What can hang from each mark
z_543: z_958
z_958: z_45 z_162 z_946
z_793: z_276 z_311 z_791
z_946: z_958
z_45: z_958
z_276: z_793 z_958
z_311: z_793
z_791: z_793

Known rows, with every way that one mark hangs from another
{z_791 {z_793 {z_276 z_958} z_311}}: [ 1.27  2.34 -0.40 -3.84  1.56  7.17 -3.77  3.92 -0.05 -0.79 -8.36 -2.86
  1.32  1.46  2.61 -5.39  1.44 -0.30  2.92  4.68 -2.46]
{z_946 {z_958 z_45}}: [ 4.18  0.57 -0.28 -2.85  1.69  3.59 -1.18  3.72  1.06 -0.72 -4.85 -2.46
 -1.72  0.63  0.52 -0.88  3.35  1.94  4.36  4.13 -2.55]
{z_793 {z_276 {z_958 z_45 z_162 z_946}} z_311 z_791}: [-1.70  4.76 -0.39 -5.73  3.60  6.21 -3.47  4.84  3.05 -0.58  1.85 -4.51
  0.67  0.08  0.77 -1.35  3.29  2.17  4.74  6.11 -2.84]
{z_793 {z_276 {z_958 z_946}} z_311 z_791}: [-1.76  4.69 -1.92 -4.44  2.37  6.36 -4.29  5.15  1.20 -0.65 -0.39 -3.15
  1.34  1.20  2.92 -4.74  2.30  1.14  3.73  5.61 -2.35]
{z_543 z_958}: [ 4.83  1.75 -1.59 -3.59  0.72  3.20 -1.19  2.78  0.94 -0.30 -3.63 -3.56
 -0.43  1.18  2.21 -2.92  1.55  0.38  3.29  4.44 -1.00]
{z_276 z_793}: [-2.19  1.68  0.01 -4.98  1.08  2.89 -0.86  3.43  1.02 -0.99 -4.47 -2.93
 -1.28  1.42  0.38 -4.88  1.77  0.43  4.39  4.64 -2.34]
{z_793 {z_276 {z_958 z_45 z_946}} z_311 z_791}: [-1.50  4.58 -1.19 -4.50  2.70  6.45 -3.66  5.27  1.71 -0.25 -0.83 -2.95
  0.04  0.76  1.97 -2.79  2.79  2.29  4.78  5.91 -2.95]
{z_793 z_311}: [ 2.38  1.87 -1.48 -3.42  0.98  2.83 -3.50  3.96  3.58 -0.55 -4.20 -1.61
  0.39  1.47  0.99 -5.41  2.09  0.00  3.05  4.25 -1.01]
{z_276 {z_958 z_45 z_162 z_946}}: [-2.32  2.83  1.58 -5.85  0.98  2.39 -1.46  3.43  1.86 -0.96  1.42 -3.74
 -2.43  0.07  0.38  1.12  2.26  1.79  5.79  4.06 -2.57]
{z_311 {z_793 z_276}}: [ 1.07  0.77 -2.19 -2.86  1.19  3.95 -4.02  3.51  1.16 -1.12 -3.81 -2.23
  2.57  0.61 -0.52 -4.39  2.83 -0.21  5.41  5.88 -1.78]
{z_791 {z_793 z_276 z_311}}: [ 3.75  1.41 -1.48 -3.27  2.38  6.57 -4.04  3.60  2.35 -0.39 -6.37 -2.42
  2.69  1.25  1.43 -6.20  2.23 -1.21  2.87  4.35 -1.49]
{z_793 {z_276 {z_958 z_162 z_946}} z_791}: [-2.50  3.85 -0.58 -5.13  3.00  4.59 -1.71  4.05  0.98 -1.26  3.49 -4.88
  1.42  0.23  1.66 -2.32  2.68  0.76  4.28  5.37 -2.84]
{z_958 z_45 z_946}: [ 0.16  1.59 -0.28 -4.02  0.85  1.89 -1.97  3.46  2.94 -0.25  0.68 -1.79
 -1.51  0.55  0.34 -1.18  2.47  1.08  5.86  3.46 -1.57]
{z_793 z_791}: [ 2.13  1.56 -1.30 -3.67  1.09  1.51 -0.09  3.40  2.06 -0.98  0.58 -1.98
  1.62  1.38  1.71 -5.19  2.49 -0.37  3.14  4.56 -2.18]
{z_311 {z_793 {z_276 {z_958 z_946}} z_791}}: [-2.06  3.34 -1.54 -5.52  0.82  4.91 -4.04  4.21 -1.00 -1.49  2.45 -2.94
  2.47  0.70  1.90 -2.75  2.71  0.81  6.05  6.29 -2.99]
{z_276 {z_793 z_311 z_791} {z_958 z_946}}: [-4.39  5.23  0.06 -8.08  1.14  5.27 -3.40  4.71  0.44 -1.11  0.77 -3.45
 -0.83  1.81  2.95 -4.11  1.77  1.65  4.35  5.55 -3.05]
{z_793 z_276 z_311 z_791}: [ 2.32  2.76 -3.07 -2.64  3.28  5.37 -3.29  4.72  3.26 -0.41 -2.87 -2.58
  2.82  1.22  1.27 -6.98  3.03  0.14  2.62  6.03 -1.87]
{z_958 z_45 z_162}: [ 1.56  0.98  0.49 -3.99  1.85  1.42 -0.33  2.90  3.96 -0.82 -0.79 -3.21
 -0.62  0.08 -1.24 -1.06  2.92  0.77  4.66  4.27 -2.04]
{z_45 {z_958 z_946}}: [-1.80  2.65 -0.26 -4.47  0.92  3.41 -3.04  3.48  1.86 -0.90 -2.05 -2.23
 -2.01  0.98  2.62 -3.03  2.07  1.78  4.54  3.46 -1.99]

Rows
[ 3.90  0.82  0.41 -4.03  2.62  3.54 -0.89  3.19  2.41 -1.18 -2.16 -4.01
 -1.10 -0.05 -0.65  0.73  3.86  1.80  4.29  4.35 -2.47] | {z_946 {z_958 z_45 z_162}}
[-4.07  3.63  0.64 -5.99  0.61  4.90 -2.94  4.42  0.14 -1.19 -7.50 -3.15
 -2.25  1.94  1.72 -4.94  1.19  1.55  3.67  5.38 -2.93] | {z_276 {z_793 z_311} z_958}
[-0.34  3.78 -1.86 -3.17  2.46  5.92 -2.92  5.10  0.85 -0.82 -4.90 -3.07
  1.48  1.45  2.44 -6.15  2.25  0.92  2.67  6.27 -2.88] | {z_793 {z_276 z_958} z_311 z_791}
[-0.94  2.42 -0.73 -4.16  1.19  4.83 -2.20  4.14 -0.90 -1.34 -1.84 -2.65
  1.69  0.58  0.37 -2.25  3.10  1.67  5.91  7.09 -4.05] | {z_311 {z_793 {z_276 {z_958 z_45}} z_791}}
[ 1.92  1.51 -2.64 -3.67  1.65  4.00 -3.04  3.71  1.10 -1.33  0.26 -2.42
  4.28  0.74  0.19 -5.04  3.35 -0.21  4.93  6.68 -2.44] | {z_311 {z_793 z_276 z_791}}
[ 4.66  1.85 -0.16 -4.75  1.99  3.17 -0.19  2.48  2.99 -0.39 -1.14 -4.94
 -0.92  0.06  0.00  0.55  2.61  1.35  4.31  4.97 -1.57] | {z_543 {z_958 z_45 z_162}}
[-1.49  1.94  0.44 -4.57  1.66  4.55 -2.95  3.52  0.55 -1.55 -3.18 -4.06
  0.49 -0.24 -1.44 -0.02  3.05  1.61  6.32  6.60 -3.42] | {z_311 {z_793 {z_276 {z_958 z_45 z_162}}}}
[-4.29  3.47  2.27 -7.49  2.14  3.55  1.18  3.51  0.39 -1.59  0.21 -4.92
 -1.54  0.66  0.20 -1.32  2.53  2.27  4.90  6.17 -4.58] | {z_276 {z_793 z_791} {z_958 z_45 z_162}}
[-2.34  3.59 -0.88 -6.75  1.82  4.75 -3.93  3.72  0.33 -1.84  5.27 -4.44
  3.04  0.04  0.71 -1.38  3.21  0.70  6.03  6.47 -2.93] | {z_311 {z_793 {z_276 {z_958 z_162 z_946}} z_791}}
[-1.80  2.86  0.42 -5.58  1.97  3.25 -2.76  3.08  3.20 -1.29  0.68 -3.70
 -1.45  0.26  1.38 -1.59  2.57  1.60  4.48  3.68 -1.92] | {z_45 {z_958 z_162 z_946}}
[-5.07  4.69  2.02 -8.49  1.86  5.22 -3.72  4.23  2.33 -1.01 -0.53 -4.65
 -3.05  0.51 -0.09 -0.13  2.23  2.68  5.80  5.22 -3.00] | {z_276 {z_793 z_311} {z_958 z_45 z_162 z_946}}
[-0.92  2.41 -1.51 -4.28  0.92  4.56 -2.70  4.04 -1.40 -1.66 -1.94 -2.84
  2.66  1.07  1.38 -4.13  2.64  0.59  4.90  6.81 -3.49] | {z_311 {z_793 {z_276 z_958} z_791}}
[-0.10  3.53  1.05 -6.35  2.76  7.50 -4.31  3.73  2.15 -0.60 -1.43 -4.42
  0.44  0.09  0.86 -0.59  2.52  0.90  5.05  4.44 -2.61] | {z_791 {z_793 {z_276 {z_958 z_45 z_162 z_946}} z_311}}
[-0.20  3.48  0.25 -6.34  2.48  7.15 -4.95  3.60  1.77 -0.93 -1.12 -4.50
  1.54  0.51  1.90 -2.47  2.06 -0.23  4.07  4.31 -2.01] | {z_791 {z_793 {z_276 {z_958 z_162 z_946}} z_311}}
[-1.97  3.90 -0.65 -3.61  2.06  6.46 -4.77  5.17  1.80 -0.07 -4.57 -2.84
 -1.53  0.66  1.14 -2.19  2.29  2.27  5.21  5.17 -2.32] | {z_793 {z_276 {z_958 z_45 z_946}} z_311}
[-1.11  2.81 -1.29 -2.59  1.97  4.52 -0.54  4.39 -0.74 -1.04 -3.75 -3.31
  1.14  1.25  2.39 -5.22  2.12  0.66  3.30  5.78 -3.41] | {z_793 {z_276 z_958} z_791}
[ 0.96  2.25  0.28 -3.71  1.90  7.42 -3.27  4.05  0.47 -0.38 -8.33 -2.76
  0.18  1.10  1.59 -3.46  1.94  0.80  3.95  4.87 -3.12] | {z_791 {z_793 {z_276 {z_958 z_45}} z_311}}
[-5.25  4.42  1.42 -8.85  1.75  3.68 -0.61  3.56  0.33 -1.72  4.67 -5.16
 -0.62  0.75  1.63 -1.87  2.14  1.32  4.98  5.21 -3.51] | {z_276 {z_793 z_791} {z_958 z_162 z_946}}
[-1.99  2.26 -0.03 -3.07  2.47  4.24 -1.35  3.74  0.80 -1.33 -4.85 -4.61
  0.10  0.39  0.39 -3.20  2.06  0.56  3.81  5.35 -2.72] | {z_793 {z_276 {z_958 z_162}}}
[ 0.41  1.93  0.49 -5.32  1.83  1.74 -1.77  2.97  4.24 -0.58  3.15 -3.31
 -0.86 -0.18 -0.78  0.27  2.92  0.92  5.79  3.76 -1.59] | {z_958 z_45 z_162 z_946}
[-3.67  4.56  0.88 -8.02  2.10  4.67 -1.77  4.13  1.44 -1.79 -0.57 -4.86
 -0.07  1.30  1.28 -4.10  2.22  1.37  3.19  6.21 -3.48] | {z_276 {z_793 z_311 z_791} {z_958 z_162}}
[-3.40  4.44  1.59 -8.04  2.41  4.97 -1.11  4.27  1.90 -1.36 -0.93 -4.67
 -1.12  0.90  0.12 -2.27  2.69  2.53  4.18  6.60 -4.07] | {z_276 {z_793 z_311 z_791} {z_958 z_45 z_162}}
[-0.81  2.66 -0.76 -5.48  1.88  4.49 -2.63  3.59  0.02 -2.09  1.07 -4.36
  3.29  0.25  0.23 -2.67  3.14  0.45  4.89  7.11 -3.44] | {z_311 {z_793 {z_276 {z_958 z_162}} z_791}}
[-0.62  3.66 -1.04 -3.12  2.80  6.16 -2.36  5.21  1.26 -0.51 -4.93 -2.89
  0.34  1.02  1.43 -4.20  2.76  2.05  3.67  6.53 -3.45] | {z_793 {z_276 {z_958 z_45}} z_311 z_791}
[-1.79  2.27  0.64 -3.07  2.82  4.40 -0.92  3.78  1.21 -0.90 -5.10 -4.50
 -1.08  0.00 -0.63 -1.18  2.60  1.75  4.80  5.55 -3.22] | {z_793 {z_276 {z_958 z_45 z_162}}}
